Each row comes from the steps of one path. Every step used is in the known rows, and no mark comes twice. Write the path behind each row, first mark first.
Known rows:
K > B > S > Y > E: [ 10   1  28  29  -7  13   7  -2  -5   1  10 -23 -14  23  19  -4   9  -7
 -13   5  -5   4  39  -1 -23 -28 -15   7   3  -2]
M > Y > S > B > K > W > Q: [ 12  30 -26  32   8  30  -5 -25  -3  20  -7   4   4  13  23  -8   0   6
 -17   8  -7  12  10  13   5 -34 -17   8  -3  -3]
S > B > K > C > Q: [  1   9 -47  37 -15  31  -6 -15 -10  -5   5 -16  22  20   2   2  -9  -3
 -12   6  -8  10  22  17  -8 -55   2 -10   3   5]
S > B: [-14  11 -31 -16   2  18   3  -8  11  -4  11 -15  -8  18  -1  -4 -20  -6
 -11   8   0  -1   5  21   7 -11  14  -6   5   8]
C > Q > H: [  7   3 -30   4  -9  -4  -4  -7  -3 -27  -6  -5  14  14   7   6 -27  17
 -14   6   9 -12 -16  14   2 -16  14  -9   7  11]
M > Y > S > B > K > W: [  1  30 -21  15   0  25   3 -32  -2  18 -10  -2  12  16  28 -11   1 -10
 -18  11  -4  14  23  13   0 -39  -7  23  -3  -3]
W > Q > H: [ 11   2 -19 -21  -7  -1 -10   2   0 -19  -1   5 -12   6   7   1 -22  27
 -12   4   6 -11 -25  21   4   2   3  -7   8   6]
H > K > B > S: [  4 -10  21 -56  17  23   3   4   0  -4   4  -3 -18  20   6  -6 -13  -7
 -29   8   2  12  10  18   1  -9  11  30  18   1]
H > K > B > S > Y > E: [ 16   3  33  -2   4  21   4   1   0  -6   9  -6 -15  22   8  -5   3  -4
 -23   7  -8  20  31  11 -24 -13 -13   9   4   1]
U > M > Y: [ -3   8  14 -45 -16  -3  -2 -14   3  18   2  -8 -11  20  19 -16 -17   7
 -13   6   6  -2   9   6 -13  -7   0  20  13  11]
E > Y > S: [  9  -5 -26  -1   5  10  13  -4  14 -13  -6   4 -23  16  26  -4  -4 -16
 -12  23  -2  -7   3  -2 -16 -25  18  15   7  11]
M > Y > S > B > K > C > Q > W: [ 18  19 -73  52   5  26   0 -31  -8  19  -9   0  38  18  18  -1 -11 -10
 -18   8  -7  17  11  15  -1 -60   4   2 -13  -2]
K > C > Q: [  9 -13 -24  20  -6  18  -2 -16  -5 -12   2  -9  12  20  13   1 -15   7
  -2   9  -1  -4   9   6  -6 -43   8 -11   7  13]
U > M > Y > S > B > K > W: [  5  27  -7  22 -17  18   0 -20  -6  29  -5   0  12  16  29 -13   1  -6
 -15   9  -3  12  19   8  -9 -36 -10  31   6  -2]
Y > S > B > K > C: [  4   9 -41  28 -10  38   5 -13  -5   0   0  -1   8   9  15  -6   5 -20
 -11   9 -12  22  21  14 -11 -53   8   6   2  -2]
C > Q > H > K > B > S: [ 21  -8   0 -26   8  12  -5   4 -10 -18  -4  -3   8  20   5   6 -21  12
 -36   5   5   9  -9  22   7 -25   9  14  14   0]
Y > E: [ -1   6  -9  -1  -8   0   4 -11   4 -11   3  -2  -5   9  13 -11 -13  -5
  -5   3   3 -10  17   6 -22 -14   2  -3   3  16]
Y > S: [  0  -6 -16  -5   8  14  14  -7   6 -11  -6   5 -12  10  16  -7 -11 -10
  -5  11   1   3  -5  -1  -4 -19  23   7  10  10]
H > K > W > Q > C: [ 23 -11   5 -24   9  13 -12   8   7 -17  -2  14  -5   2   5   0 -19  24
  -9   9  -4  -1 -22  34  10   3  -7  23   3   8]
B > K > W: [ -7  10  12   9 -17   6   0 -15  -5  -4  -7   4   3   9  15  -8  -7  -3
  -8   7   2  -7  19  14  -7 -12  -2  25  11   4]
C > Q > W > K > B > S > Y > E: [ 17  -8  -7  50   2   8   3 -11 -15  11   3 -11  -1  25   7  15 -16  -1
 -20   5  -3   6  11   7 -15 -20 -15  13  -4  -2]
W > Q > C > K: [ 17 -17 -20  -4  -1  10  -5  17  10 -24   0   9  -5  -7  -6   2 -28  13
 -12   5  -6   7 -22  19  -1 -18  -1  12   5  10]
H > K: [ -4  -3  -1 -64   8  12   0  -4  13 -16   0  13 -14  12  -4  -9 -24   0
 -16  10   2   8  -7  23  -4  13  17   5  13  14]
U > M: [ -6  -2   7 -20 -18   0   3   2   2   2   5  -2 -15  13   9  -9 -20   1
  -4   5   4  -7  -5   8 -12  -3  11  13  20  10]
W > Q > C > K > B: [ 24 -26  -9  -3  -1  19 -10  13   5 -15   4  -1  -4   4  -2   9 -21  15
 -19   5  -6  13  -9  17   0 -20 -10   9   9   5]
Y > S > B > K: [ -7  18 -39  11   2  28  10  -7   1  -6  -4   1  -1  12   6  -6  -6 -19
 -16  10  -6  18   5   9  -7 -30  18   6   4   1]
E > Y > S > B > K > C: [ 13  10 -50  35 -13  34   3 -12   2   1   1  -4  -1  15  26  -4  16 -27
 -17  23 -14  13  29  12 -23 -59   4  12   0  -1]

Which path is each row?
[  4   9  17  26  -8   6  12   3  -1  -8   6 -14 -15  12  16 -11   0  -8
  -5   5  -4   2  26   2 -25 -24  -6   9  -1   2] | B > S > Y > E
[ 22   2 -11  -1  -3   1 -11  -9   0 -26 -10  13  23  13   7   6 -28  23
 -16   9   7  -5 -14  29  10  -5   6   1   8  11] | C > Q > H > K > W
[ -3  11 -44   7  11  29  12  -6  10  -5   4  -2  -7  14  11  -3 -14 -15
 -11  11  -2   8  -3   9   6 -26  22  -4   4   6] | Y > S > B
[ -5  -9  19 -23   5  16   8  -1  -6   4   7 -20 -19  20  16  -4  -6  -9
 -19   5   4  -1  18   5   1 -23   8  26  17   0] | K > B > S
[ 26   5 -86  78   0  26   2 -10  -1   3  -5   3  24  19  22   7  -7 -23
 -14  19 -10   6   7  16 -14 -65  11   4  -9  -1] | E > Y > S > B > K > C > Q > W
[  9  18 -33  56   8  34  -1  -8  -4   2  -5   7   0   8  13  -1  -4   3
  -8   8  -8   5  -1  15   5 -30  -6   5   4  -3] | Y > S > B > K > W > Q
[ 25  23 -60  34 -13  25  -7 -30 -15   2 -11  -5  36  16  26  -1   1   6
 -26   9  -7  23  14  15  -4 -72  -2  -4 -10  -3] | M > Y > S > B > K > C > Q > H
[ 15 -29  -5 -16 -10  13  -2   4   6 -16   3  -9   4   7   4   6 -18  -2
 -22   8  -2  12   6  18  -4 -23   0  20   8   5] | Q > C > K > B
[ -6  15 -31   5 -21  29  -4 -16  -7   3   9 -10   7  12   5  -6  -2 -12
 -10   7  -7  11  28  25  -9 -38   1   4   5   0] | S > B > K > C
[ 18   7 -36  48   2  30  -3   6  -2  -5  -6   1   8   1  13   3   0   5
  -8   7 -12   8 -14  24   7 -40  -9  23  -5  -5] | Y > S > B > K > W > Q > C
[ 29  -2  24 -27   5  20 -12  12  -6  -9   3   3 -21  16   2   5  -6  28
 -28   7  -3  18 -13  27   3   6 -11   4  10  -9] | W > Q > H > K > B > S > Y
[  4   9   4  20 -14   3   4  -9   7 -15   6  -7  -9  17  11  -7  -3  -1
   0   7  -5   0  24   5 -27  -7  -7 -14  -4  11] | S > Y > E
[  7  16 -22  25  -9  21 -11   6  -5  -2   2  -6   8   3   6   3  -7  11
  -7   5  -8  -3  -4  35   9 -23 -16  21  -3  -3] | S > B > K > W > Q > C
[  2 -12 -27 -25 -10  10  -3 -21  -8  12   2  15 -12   6   8   5 -23  -3
  -9  10   2   1  -2  28   1  -2   7  16   4   6] | Q > W > K > C
[  8  20 -34  42  -6  23   6 -11   5   3  -7  -1  -2  16  27  -1   8 -24
 -16  21  -6  -1  23  10 -11 -39   2  23   2  -2] | E > Y > S > B > K > W
[  7   2   1  11   3  10  -6  -8   2  -3   0   4 -10   9  12   0 -17  19
   0   7   3 -19  -4  15   8  -4  -7   2  11   8] | K > W > Q
[ 16  10 -77  70   2  28   4 -14  -7   2  -5   3  33  13  10   5 -14 -15
  -9   7  -8  14   0  19   0 -56  16  -5  -7  -1] | Y > S > B > K > C > Q > W
[ 15   8   3 -42 -10   2 -10  -9   2 -19  -7  19   6   6  12  -1 -21  16
 -16  10   8  -3  -5  39  10   9   6  14  10   6] | Q > H > K > W
[  8  -4  35 -36   9  25   3   3   2  -4   7  -9 -23  25   4  -2  -2  -3
 -27  12  -5  23  15  18  -5   1   0  15  13  -5] | H > K > B > S > Y
[ 17   3 -14 -52   4   4 -15   5   4 -23  -3  21 -12   4  -4  -2 -28  29
 -22   6   4   2 -33  34   5  17   7  -6  10   9] | W > Q > H > K
[ 11   2   4  13 -13  10 -10   3  -8  -9  -9   2   1  -1  12   0  -6  16
  -4   4  -5  -9  -6  24   1 -16 -15  33   1   1] | B > K > W > Q > C
[ -4 -14  -1 -34   8  10   4  -6 -14  20   1   2 -23  14   8   6 -23 -10
 -26   7   8   1  -3  20   9  -1   6  43  11  -4] | Q > W > K > B > S
[ 15 -14  -1   8 -17   7   0   4   7 -19  -5   3  16  -4  10   1 -21   0
  -8   8  -1   1   3  26   4 -25  -5  33   6   5] | Q > C > K > W
[ -1 -14  11 -12  -1  14   5  -7 -10  18   4  -6 -30  20   7  11 -13  -6
 -22  10   1  11   1  18   5   7  -1  33   6 -10] | Q > W > K > B > S > Y
[  5 -16 -21   1 -10  21  -4 -24 -11  -8   0  -1  -4  16   4   9 -19  10
 -12  11  -4   5   7   9  -5 -30   2   1   9  14] | W > K > C > Q
[  9 -13 -13 -21   2   7  -5  13   5 -16   2  -5 -16   3   3   0 -18  19
  -5   6  -3  -9 -25  19   5  -7   0  13   2  10] | W > Q > C
[ 15   1 -26  28 -30   7 -11 -15 -21 -20 -10   0  28   9  11   4  -9  12
 -13   5   1   2   9  20 -14 -42   3  -1   5   3] | B > K > C > Q > H
[ 16   1 -22 -35   1   2  -8  -3   3 -32  -8  12  13  13  -3   4 -33  19
 -21   8   5   4 -24  25   0  -2  19  -7   8  13] | C > Q > H > K
[  4 -17 -18   3  12  13   3 -10 -18  12  -1  -2  -8  20   4  14 -31  -2
 -26   5   6  -3  -9  14   8 -15   7  31   9   0] | C > Q > W > K > B > S
[  6  12 -66  50  -7  19  -5 -14  -8   6   3  -4  34  16   1   5 -20  -9
 -10   5  -4   3   6  32  -1 -43   8  -6  -3   1] | S > B > K > C > Q > W
[  8  27 -27  29 -17  12 -17  -5 -10  -4  -2   1  11   5   6   3 -12  20
 -13   3   1  -4  -5  37   9 -14 -13   1   4  -6] | S > B > K > W > Q > H
